What can hang from each mark
vibiz: memi
kene: gazaf lipa
lanuku: kene rizak
gazaf: kene rizak
giru: rizak
lipa: kene memi
memi: lanuku lipa vibiz
rizak: gazaf giru lanuku

Known rows, with every way that one mark hangs from another
lipa[memi[vibiz]]: [ -9.3 -22.9 -27.0  -8.8   1.9  -1.2  -1.2  10.6 -11.4  -3.6  34.4  23.2
 -14.1  12.1 -12.7  -0.5 -29.4  27.6 -10.9 -28.4  20.9  -4.7  13.3  12.1
  16.8]
vibiz[memi[lanuku lipa[kene]]]: [-34.9   8.5 -31.3 -30.3   3.7 -13.9 -48.2  16.1 -26.6   2.8  21.8  15.5
  -9.2  18.7  -8.7  -4.9   6.0  29.5  -3.7  -7.6  19.5 -19.6 -15.8  28.8
  25.1]
memi[lanuku[kene] lipa vibiz]: [-14.4  -4.7 -22.6 -43.7  -1.6 -26.0 -33.5  14.7  -0.7  13.0  27.0  23.9
  20.3  21.9   4.0   4.4 -17.7  18.6  -4.0  -5.1   0.8  -9.5   2.1  17.7
  13.9]
lanuku[kene[gazaf[rizak] lipa]]: [-14.0   6.5 -24.5 -13.6 -12.2  31.0  39.5   4.8  17.6   0.9  35.5  19.8
  -5.1   9.4 -10.7   5.6  10.8   3.2 -18.0  -1.9  -3.7   0.0 -40.2  20.6
  25.6]
lipa[memi]: [-19.6 -15.0 -20.6   1.5  -2.1   7.0  -0.1  15.9 -10.2  -0.4  35.7  19.6
 -23.1  15.3 -12.1   1.6 -14.6  23.1 -10.2 -24.2  14.5 -15.8  -9.3   4.6
  16.8]
rizak[gazaf[kene] giru lanuku]: [ -2.9  -6.8 -18.0 -16.2 -11.7  11.4   8.0  -8.0  22.3  22.5  27.2   7.9
  -2.6   1.2 -12.0   2.8 -24.4  20.4   1.6 -32.0  42.4 -19.1 -62.7  15.3
  21.9]
lipa[kene]: [-17.0   3.4 -25.1  -9.3   7.2  -7.4   6.4  18.0  -2.1   7.4   4.0   2.1
 -18.6   7.8 -18.6  -7.7   9.3  22.6 -10.2 -12.5   9.4 -10.2 -12.8 -10.3
  14.4]
giru[rizak]: [ -2.8   1.4  -8.0  -3.6   6.2  20.6  23.4  13.5   5.4   1.3  -2.1  -0.2
 -10.2  15.4 -13.7   4.7 -17.1  17.0  -4.6 -32.5   9.1  -6.9  -7.0  -0.3
  16.4]
rizak[gazaf[kene[lipa[memi]]]]: [ -9.4  -9.1 -26.8 -24.0  -2.2  15.2  18.2   4.4   1.8 -10.8  16.3  18.1
  -9.7  11.7 -17.6   5.4  -4.1   5.3 -10.9 -13.0   1.4 -13.8 -62.0  12.0
   9.4]
gazaf[kene[lipa] rizak[lanuku]]: [ 19.6  -8.9 -12.1  -0.9 -10.6   8.8  -2.4   4.7   3.2   5.0  30.1  22.5
  -9.4 -11.9 -29.4  -3.4   7.8   5.4   5.9 -27.9  31.8   2.6 -48.7   0.9
   1.5]
vibiz[memi[lanuku[kene rizak]]]: [-39.6   6.3 -22.4 -23.4  13.8   3.2 -22.9  -2.8 -20.0  14.9  24.4   9.6
  -2.5  11.8  -5.2   2.6   0.7  31.3  -6.3 -27.1  11.1 -15.1  -8.7  30.8
  33.7]
lanuku[rizak[giru]]: [-16.8 -20.2  -2.5 -10.2  11.2  20.8  30.1  -6.8  15.6  21.2  15.4   4.0
  11.0   9.5  -7.4   5.1 -30.5  18.5  -9.5 -20.2  21.8   4.7 -14.5   7.2
  12.1]
kene[gazaf[rizak[giru]]]: [-13.9   0.6 -14.9  -2.9  -8.5  29.6  40.0   9.8  38.2  -5.1  33.8  10.0
 -11.8  11.6  -8.6   2.4  -3.1  -3.8  -8.9 -17.0  27.9  10.5 -22.3  10.8
  26.0]
lanuku[kene]: [ -8.8   5.8 -14.5 -11.0   1.6   8.4   9.3  11.5  -6.7  16.2  23.7  11.3
  -0.3   8.0 -11.5   1.3   4.0  12.7 -12.4 -15.9  -5.0 -12.9 -13.9  -6.1
  14.9]
vibiz[memi]: [-15.6  -2.1 -20.4  -7.5  13.7  12.9 -21.0  11.0 -31.1  -4.1  24.7  10.9
  -9.5   4.2 -20.0  -2.8   3.7  21.2  -5.4 -21.9  23.4  -4.7   5.5  17.9
  19.0]
kene[gazaf]: [-17.4  -1.5 -22.1 -13.1   1.7  22.1  18.9  21.1  12.3 -13.2  23.1   5.8
 -12.0  16.5  -2.2   0.4   4.1   3.0 -16.7  -3.8  11.4   1.6   1.2   5.2
  17.1]
gazaf[kene rizak[giru lanuku]]: [ 16.2  -4.7  -4.1   0.7 -13.1   4.6   5.9   0.0  14.1  20.5  32.6  18.7
  -6.7 -10.4 -23.6  -6.8 -10.9   7.3   7.9 -45.5  49.2   0.5 -44.4  -5.1
   7.8]
gazaf[kene]: [ 10.3  -5.7 -11.3 -20.0   7.6  -3.5  -3.2  19.7 -18.8  -3.5   7.6  15.7
  -1.1   2.1 -18.7  -7.3   1.8   1.0  -8.3 -20.9  12.7   2.6 -11.3 -18.7
 -12.4]
lanuku[kene[lipa[memi]] rizak]: [-23.4 -15.1 -20.1 -16.5   0.0  24.1  37.5 -10.9  -6.6  22.1  33.9  23.0
   2.2  11.0  -6.7   7.9 -19.6  28.8 -21.7 -10.8 -11.0 -13.4 -42.0  26.2
  21.8]
gazaf[kene[lipa] rizak[giru lanuku]]: [ 16.7 -12.3 -11.7  -2.7 -17.8  16.4  12.7  -6.4  12.5  14.9  35.6  25.1
  -2.8 -11.1 -29.0   0.8 -12.6   8.6   3.8 -32.8  46.2  10.8 -63.4  16.1
   3.8]
memi[lanuku lipa[kene] vibiz]: [-19.3  -5.5 -31.3 -40.8   2.2 -35.1 -36.2  20.6   2.5   4.9   9.6  17.0
   6.7  21.3  -0.6  -3.0 -12.2  26.1  -2.6  -3.9  14.4  -7.5   3.4  13.5
  13.4]
vibiz[memi[lanuku lipa]]: [-29.1   0.3 -21.4 -26.1   5.9  -3.2 -52.5  16.3 -25.5  -0.5  29.0  17.1
  -1.3  19.9  -6.7   1.2   0.3  22.9  -0.2  -8.6  21.2 -13.9  -5.5  30.2
  19.5]
lanuku[kene[gazaf lipa]]: [-17.6   2.3 -30.8 -23.3  -7.8  28.9  32.5   5.4   1.7   0.3  33.3  19.0
  -2.9  13.6  -5.2   6.5   3.4   9.5 -25.2   4.4  -7.3   0.0 -32.9  24.7
  20.3]
lanuku[rizak]: [-15.1 -16.5  -2.2  -7.0  18.4  14.7  16.3   3.2   4.7  11.3   8.0   0.5
   3.9   9.0  -8.7   1.5 -10.9  14.8  -6.5 -18.2   5.8  -2.8   1.7  -4.7
   9.3]
gazaf[kene[lipa[memi[vibiz]]] rizak]: [ 15.1 -16.6 -19.7 -12.5  -7.9   5.8  17.7   5.1  -6.4 -10.3  28.5  36.5
 -10.2  -3.9 -28.5  -3.1  -7.3   2.6  -5.0 -30.6  20.4  12.0 -37.2   6.3
   0.3]

Rows
[  3.1  -4.3 -26.9 -33.0  -3.2 -11.7  14.5  21.4  12.2  -4.4  21.0  21.4
   2.0  14.8  -6.5 -11.6  -6.9  13.0 -10.1   2.0  17.5  -1.2   0.1   7.8
  19.6] -> memi[lipa[kene[gazaf[rizak]]] vibiz]
[-16.4  10.0 -26.2 -22.0  -1.5   5.8  -4.5  17.4 -15.3  -5.0  31.7  20.2
 -12.6  11.9 -12.9 -11.4  12.1  17.8  -8.1  -3.3  22.4 -14.2 -20.5  22.1
  31.3] -> vibiz[memi[lipa[kene[gazaf[rizak]]]]]
[-45.1 -18.2 -21.3 -11.3  -1.8   5.5  -1.1  -0.1   9.9  13.4  33.0  16.3
 -14.2  21.3  -0.2  10.0 -32.5  30.8  -8.5 -31.2  20.7 -13.8 -24.4  24.5
  25.7] -> lipa[memi[lanuku[rizak[giru]]]]
[  4.0   8.0 -13.8 -12.9  -3.7  15.8  16.9   3.9  15.7   8.1   0.1  -1.0
 -14.2   8.4 -11.6   1.7 -17.2  22.4   2.6 -42.5  17.5 -27.4 -43.8   7.1
  26.9] -> giru[rizak[gazaf[kene] lanuku]]
[-27.6   4.8 -16.0 -30.9  -6.9 -11.1 -32.0  20.4   1.5  15.8  28.5  19.0
   8.7  24.9   4.1   6.6   1.4  12.8  -4.1   0.5  -5.8 -23.0 -22.7   8.9
  12.6] -> memi[lanuku[kene] lipa]
[-21.3  -7.7 -33.4 -32.4   3.4  -9.4 -18.3   1.0   0.7   7.3  21.6  16.6
   9.4  12.7  -6.9  11.5 -13.0  22.4  -8.2 -16.7   4.3   6.5  -4.0  28.3
  16.5] -> memi[lanuku[kene[lipa]] vibiz]
[-18.2  -6.6  -5.8 -18.8   4.2  19.2  43.7 -13.9  11.9  36.9  20.8  11.4
  16.7   9.9  -3.5   5.1 -28.1  23.2 -15.5 -21.1   5.2  -6.3 -30.1  12.0
  21.4] -> lanuku[kene rizak[giru]]
[-10.7 -14.8 -27.2 -27.0 -11.7  23.5  35.7  -7.5  14.0   1.4  22.3  23.3
  -1.2  13.2 -16.0   9.4 -31.3  10.4 -14.0 -17.5  20.0  -4.3 -81.2  27.2
  12.9] -> rizak[gazaf[kene[lipa[memi]]] giru]
[-30.6 -12.5  -6.6 -26.5   7.5  -5.3 -26.3  13.6  10.2  13.3  15.7   9.5
  12.9  25.5   7.1   6.8 -10.2  13.2   0.0  -0.7   2.5 -13.8 -11.8   8.7
   8.8] -> memi[lanuku[rizak] lipa]
[-28.2 -30.1 -33.4 -18.7   2.0   7.7   0.7  -3.9  -1.8  -2.1  31.0  22.9
  -4.0  14.7  -9.3  12.9 -30.5  29.3 -12.2 -14.2  12.4   3.9 -17.1  38.1
  16.1] -> kene[lipa[memi[lanuku[rizak] vibiz]]]
[ -2.8  -0.5  -6.0  10.2 -15.9  16.1  12.7  -5.9  28.6  32.5  45.7  13.0
  -7.0  -4.3 -17.7   2.1  -8.2  18.0   7.0 -39.5  37.5 -10.7 -41.2   7.6
  30.7] -> gazaf[rizak[giru lanuku[kene]]]
[-25.8  -1.7  -9.7 -24.9   2.9  24.9  53.3 -19.7  30.3  33.6  15.5   5.3
  15.4  13.2  -0.2   8.6 -23.9  19.4 -13.7 -20.3  -2.8 -18.9 -55.7  17.3
  34.1] -> lanuku[kene rizak[gazaf giru]]
[ -9.7  -8.7  -5.5 -23.3  16.3  12.2  29.3  -1.5  13.4   6.3  -3.0   2.1
   5.6   9.2  -7.8   0.5  -6.2   6.5  -6.6 -21.4  -1.5 -12.8 -31.7  -4.6
  11.1] -> lanuku[rizak[gazaf[kene]]]
[-14.9  -9.2 -24.7  -7.6 -13.8  45.6  49.8   1.3  33.6 -10.0  37.1  18.1
  -6.5  11.9 -13.2  10.4  -6.4  -3.4 -14.0  -2.1  22.8  21.5 -45.9  34.0
  22.1] -> kene[gazaf[rizak[giru]] lipa]
[-19.4 -14.6 -13.4 -23.0   0.0  31.2  51.0 -20.6   9.5  32.9  24.0  17.3
  20.3   8.0  -9.0  11.7 -30.8  23.4 -20.3 -10.1   2.2   2.9 -48.6  29.7
  17.6] -> lanuku[kene[lipa] rizak[giru]]
[-19.1  -4.6 -27.7 -12.4 -19.4  29.0  21.3 -21.4  28.2  33.2  41.7  11.2
   1.6   7.6 -10.2  15.0 -24.4  30.6  -4.6 -17.6  24.8 -23.5 -80.1  41.2
  40.7] -> rizak[gazaf giru lanuku[kene[lipa]]]
[-12.1 -14.5 -19.5 -35.8   3.5 -22.0 -42.0  19.4   1.7  -0.3  20.1  18.5
  15.9  23.3   1.1   4.5 -19.5  15.0   1.1  -5.3  15.3  -1.0  14.9  14.9
   6.7] -> memi[lanuku lipa vibiz]
[-33.4   4.0 -18.9 -33.6   6.7  -1.5 -30.9   4.0 -22.1  16.0  31.1  18.6
   8.8  18.1   1.5   0.7  -4.8  29.7  -6.2 -10.1   7.0 -22.3 -18.3  34.3
  29.0] -> vibiz[memi[lanuku[kene rizak] lipa]]
[-14.7   4.5 -26.1 -14.8 -16.6  38.6  50.7  -3.4  23.8   7.5  40.3  22.8
  -1.8  10.8 -10.3   8.4  -2.2   4.5 -19.7  -4.3   5.5   6.3 -53.1  29.9
  27.7] -> lanuku[kene[gazaf[rizak[giru]] lipa]]
[-39.1 -26.5 -29.0 -13.6  -5.6  20.8   6.8  -7.3   3.9   6.7  34.4  22.6
  -7.5  17.2  -9.4  17.2 -33.1  25.6 -13.6 -12.4  17.0   1.3 -46.0  42.5
  17.2] -> kene[lipa[memi[lanuku[rizak[giru]]]]]
[ -0.8   4.2  -6.6  13.5  -8.7   8.7  -3.1   4.3  18.6  22.2  41.3   8.9
 -14.1  -5.2 -18.6  -1.8  10.6  14.8   8.9 -35.4  23.2 -18.2 -25.2  -4.2
  28.9] -> gazaf[rizak[lanuku[kene]]]
[-10.4   5.8 -20.6 -19.7  -8.4   1.5  13.5  26.8  13.9  -0.7  21.0  16.7
  -9.0  18.7  -6.1  -9.2  10.1   6.7 -10.0   8.6   9.9 -13.3 -26.1   0.2
  19.0] -> memi[lipa[kene[gazaf[rizak]]]]
[ 13.1  -4.8  -2.8  -9.8  -6.5   7.3  23.7   6.6  13.5   7.3  19.6  21.3
  -0.9  -3.6 -25.6  -4.8  -7.4  -7.2   0.3 -38.5  30.8  13.1 -40.6 -11.8
  -0.8] -> gazaf[kene rizak[giru]]
[-33.1 -23.9 -26.2 -19.0   7.0 -10.0 -12.9   2.5   1.8   4.0  28.9  17.9
  -9.3  18.1  -0.7   4.9 -35.3  34.3  -7.1 -33.2  16.8  -7.6   6.0  22.4
  25.2] -> lipa[memi[lanuku[rizak] vibiz]]
[-30.0 -10.4 -35.0 -21.7  -4.2 -16.3 -17.5   5.8  -5.5   7.2  37.8  24.9
 -13.0  18.0  -3.2   4.8 -25.3  33.8 -10.1 -32.9  11.1 -14.3  -2.0  22.7
  28.1] -> lipa[memi[lanuku[kene] vibiz]]
[  3.2 -17.4 -26.1 -19.7  -4.5   8.3   6.4  12.3 -27.1  -8.3  22.8  31.3
  -9.9   4.5 -20.6  -0.3 -10.5  11.8 -15.9 -13.8  12.7   3.0 -37.4   8.7
  -9.9] -> gazaf[kene[lipa[memi]]]
[-39.2 -11.4 -22.9 -19.9   0.9  -3.7  -3.6   3.6   7.4   3.2  22.4  15.2
 -17.8  18.8  -0.9   4.8 -17.1  21.6  -7.6 -31.1   7.2 -24.1 -37.9  15.0
  22.9] -> lipa[memi[lanuku[rizak[gazaf[kene]]]]]
[-10.1   9.8 -21.3  -8.6  -9.8  30.0  28.8  -7.0  20.5  18.1  13.1   0.7
 -12.0  13.4 -11.1  11.4 -16.1  31.8  -2.5 -30.6   4.6 -32.5 -58.9  27.2
  42.1] -> giru[rizak[gazaf lanuku[kene[lipa]]]]
[-20.3   8.9 -29.3  -5.9 -11.4   9.0  28.1   8.7  30.4  10.3  27.4   6.3
 -25.7   6.0 -11.0  -7.4   5.5  21.0  -8.9 -19.1  34.2  -7.6 -33.8   9.8
  36.7] -> lipa[kene[gazaf[rizak[giru lanuku]]]]
[-26.3  -9.5 -21.9 -31.4  -5.1  42.3  69.2 -18.3  20.9  22.1  31.1  18.6
  15.1  15.3   2.8  10.5 -29.5  18.0 -29.3   0.0   1.6   5.9 -49.9  41.0
  27.0] -> lanuku[kene[gazaf lipa] rizak[giru]]
[ -8.9  -4.6 -17.2  -3.2 -14.1   9.2   1.4  -7.6   8.6  40.9  46.6  12.2
  -0.5   2.2  -9.6   3.8 -28.2  35.0  -3.8 -29.6  38.0 -15.8 -33.5  20.3
  27.4] -> rizak[giru lanuku[kene]]
[-28.6 -19.1 -32.0 -15.5   0.6 -15.4 -23.5   9.9  -3.5  -3.8  33.4  20.3
 -16.8  17.9  -4.8   5.1 -28.1  29.2  -5.9 -32.2  21.5  -7.3   7.3  19.5
  22.3] -> lipa[memi[lanuku vibiz]]
[-25.3  -9.4 -17.1 -25.3  -1.1  37.4  62.8 -26.6  28.8  29.1  19.6  12.0
  18.8  13.3  -5.7  15.6 -28.3  20.7 -17.6  -8.3  -6.8  -9.6 -73.3  35.5
  29.8] -> lanuku[kene[lipa] rizak[gazaf giru]]
[  0.8   5.1 -17.0 -23.0   0.4  26.6  38.8   4.3  11.4  -6.0 -10.7   5.3
  -6.9  15.2 -16.7   7.6 -14.0   9.2  -6.9 -26.7  -2.9  -8.7 -51.2  11.8
  15.3] -> giru[rizak[gazaf[kene[lipa]]]]
[-14.7  -1.2 -23.4  -9.2 -18.9  20.5  15.4  -5.2  17.6  32.8  52.1  13.0
  -3.5   5.8  -0.8   3.7 -26.4  30.6 -11.7 -21.2  39.0 -13.6 -33.9  30.4
  34.4] -> rizak[giru lanuku[kene[gazaf]]]
[-22.8   3.6 -14.4 -24.2   6.6  24.7  48.6  -0.3  12.9  16.7  22.4   8.4
   4.4  13.7   6.2   0.3  -4.4  14.6 -22.3  -8.8  -8.1 -10.4 -17.0  10.5
  28.8] -> lanuku[kene[gazaf] rizak]
[-21.1   9.9 -28.8  -9.4  -6.9  11.0  40.0  11.0  29.5   3.2  18.6   6.9
 -23.2  10.4 -13.0  -7.3   7.1  12.6 -13.9 -15.0  23.2  -0.6 -32.4   3.3
  30.7] -> lipa[kene[gazaf[rizak[giru]]]]
[-41.4   2.1 -28.0 -26.8  11.2  10.6 -19.5  -7.3 -21.6  12.4  25.3  13.8
   0.5  10.8  -8.4   6.9   0.0  31.2  -8.9 -18.3   8.0  -9.7 -23.5  42.5
  30.5] -> vibiz[memi[lanuku[kene[lipa] rizak]]]
[-20.3  12.3 -28.2  -7.8  -2.3   7.1  30.2  18.3  22.7  -3.5  14.4   4.5
 -27.4  10.1 -12.5  -9.5  21.2   9.5 -12.4 -11.4  14.3  -4.4 -21.9  -2.3
  28.9] -> lipa[kene[gazaf[rizak]]]
[ -2.7  -4.2 -10.9   9.1 -19.1  22.9  15.9 -12.0  27.6  30.4  48.0  17.6
  -5.7  -3.9 -22.3   6.3 -10.2  18.9   3.7 -31.0  35.6  -4.7 -53.1  19.9
  29.6] -> gazaf[rizak[giru lanuku[kene[lipa]]]]
[-45.2  -4.6 -13.0 -19.7  14.5   4.2  -9.6   0.3  27.8   8.1   3.9  -6.1
  -1.8  21.0   1.0  12.8  -2.5  13.2   1.4 -21.9   0.1 -15.2 -23.0   9.0
  25.8] -> memi[lanuku[rizak[gazaf]]]
[-24.3   6.9 -30.2 -28.8  -1.3  -8.1  -3.4   5.3  24.4   2.3  26.3  13.6
   0.4  15.2   0.7   4.6  -3.5  11.5  -6.5 -24.7   9.8   2.9   5.9  18.8
  32.3] -> memi[lanuku[kene[gazaf[rizak]]] vibiz]
[-37.5   8.8 -30.0 -19.6  -9.4  12.1   2.6   5.7  22.7   2.9  33.2  13.3
  -8.7  17.6  -2.5  12.2  11.4   4.9  -9.8  -9.2  -0.6  -2.3 -36.5  25.1
  28.4] -> memi[lanuku[kene[gazaf[rizak] lipa]]]
[ -5.9   0.8 -22.6 -23.2  -4.7  25.6  41.1   3.3   8.8  -7.2  -1.2  13.4
 -15.2  19.0 -15.2   7.3 -21.5  16.6 -10.4 -31.9   0.4 -17.0 -57.3  19.4
  21.1] -> giru[rizak[gazaf[kene[lipa[memi]]]]]
[-40.3  10.5 -39.1 -29.2   1.0  13.2 -20.2   3.1 -19.6  -2.0  33.9  16.6
  -8.7  14.0  -5.8   6.5   7.7  25.2 -13.9 -11.5  11.8  -6.2 -21.6  48.0
  34.9] -> vibiz[memi[lanuku[kene[gazaf lipa]]]]
[-19.1  11.0 -29.6  -2.4  -7.3   2.5  19.2  15.2  22.3   4.0  23.0   3.7
 -30.1   5.1 -11.5 -10.1  18.8  18.2  -7.6 -17.1  24.8 -13.0 -24.3   2.1
  34.3] -> lipa[kene[gazaf[rizak[lanuku]]]]
[-12.9  -5.9 -24.4  -5.7  -8.3  40.9  39.3   9.2  25.6 -18.4  33.6  14.6
 -12.3  10.0 -14.8   8.1   9.8  -5.4 -13.1   0.3  11.3  14.8 -33.9  24.9
  20.1] -> kene[gazaf[rizak] lipa]
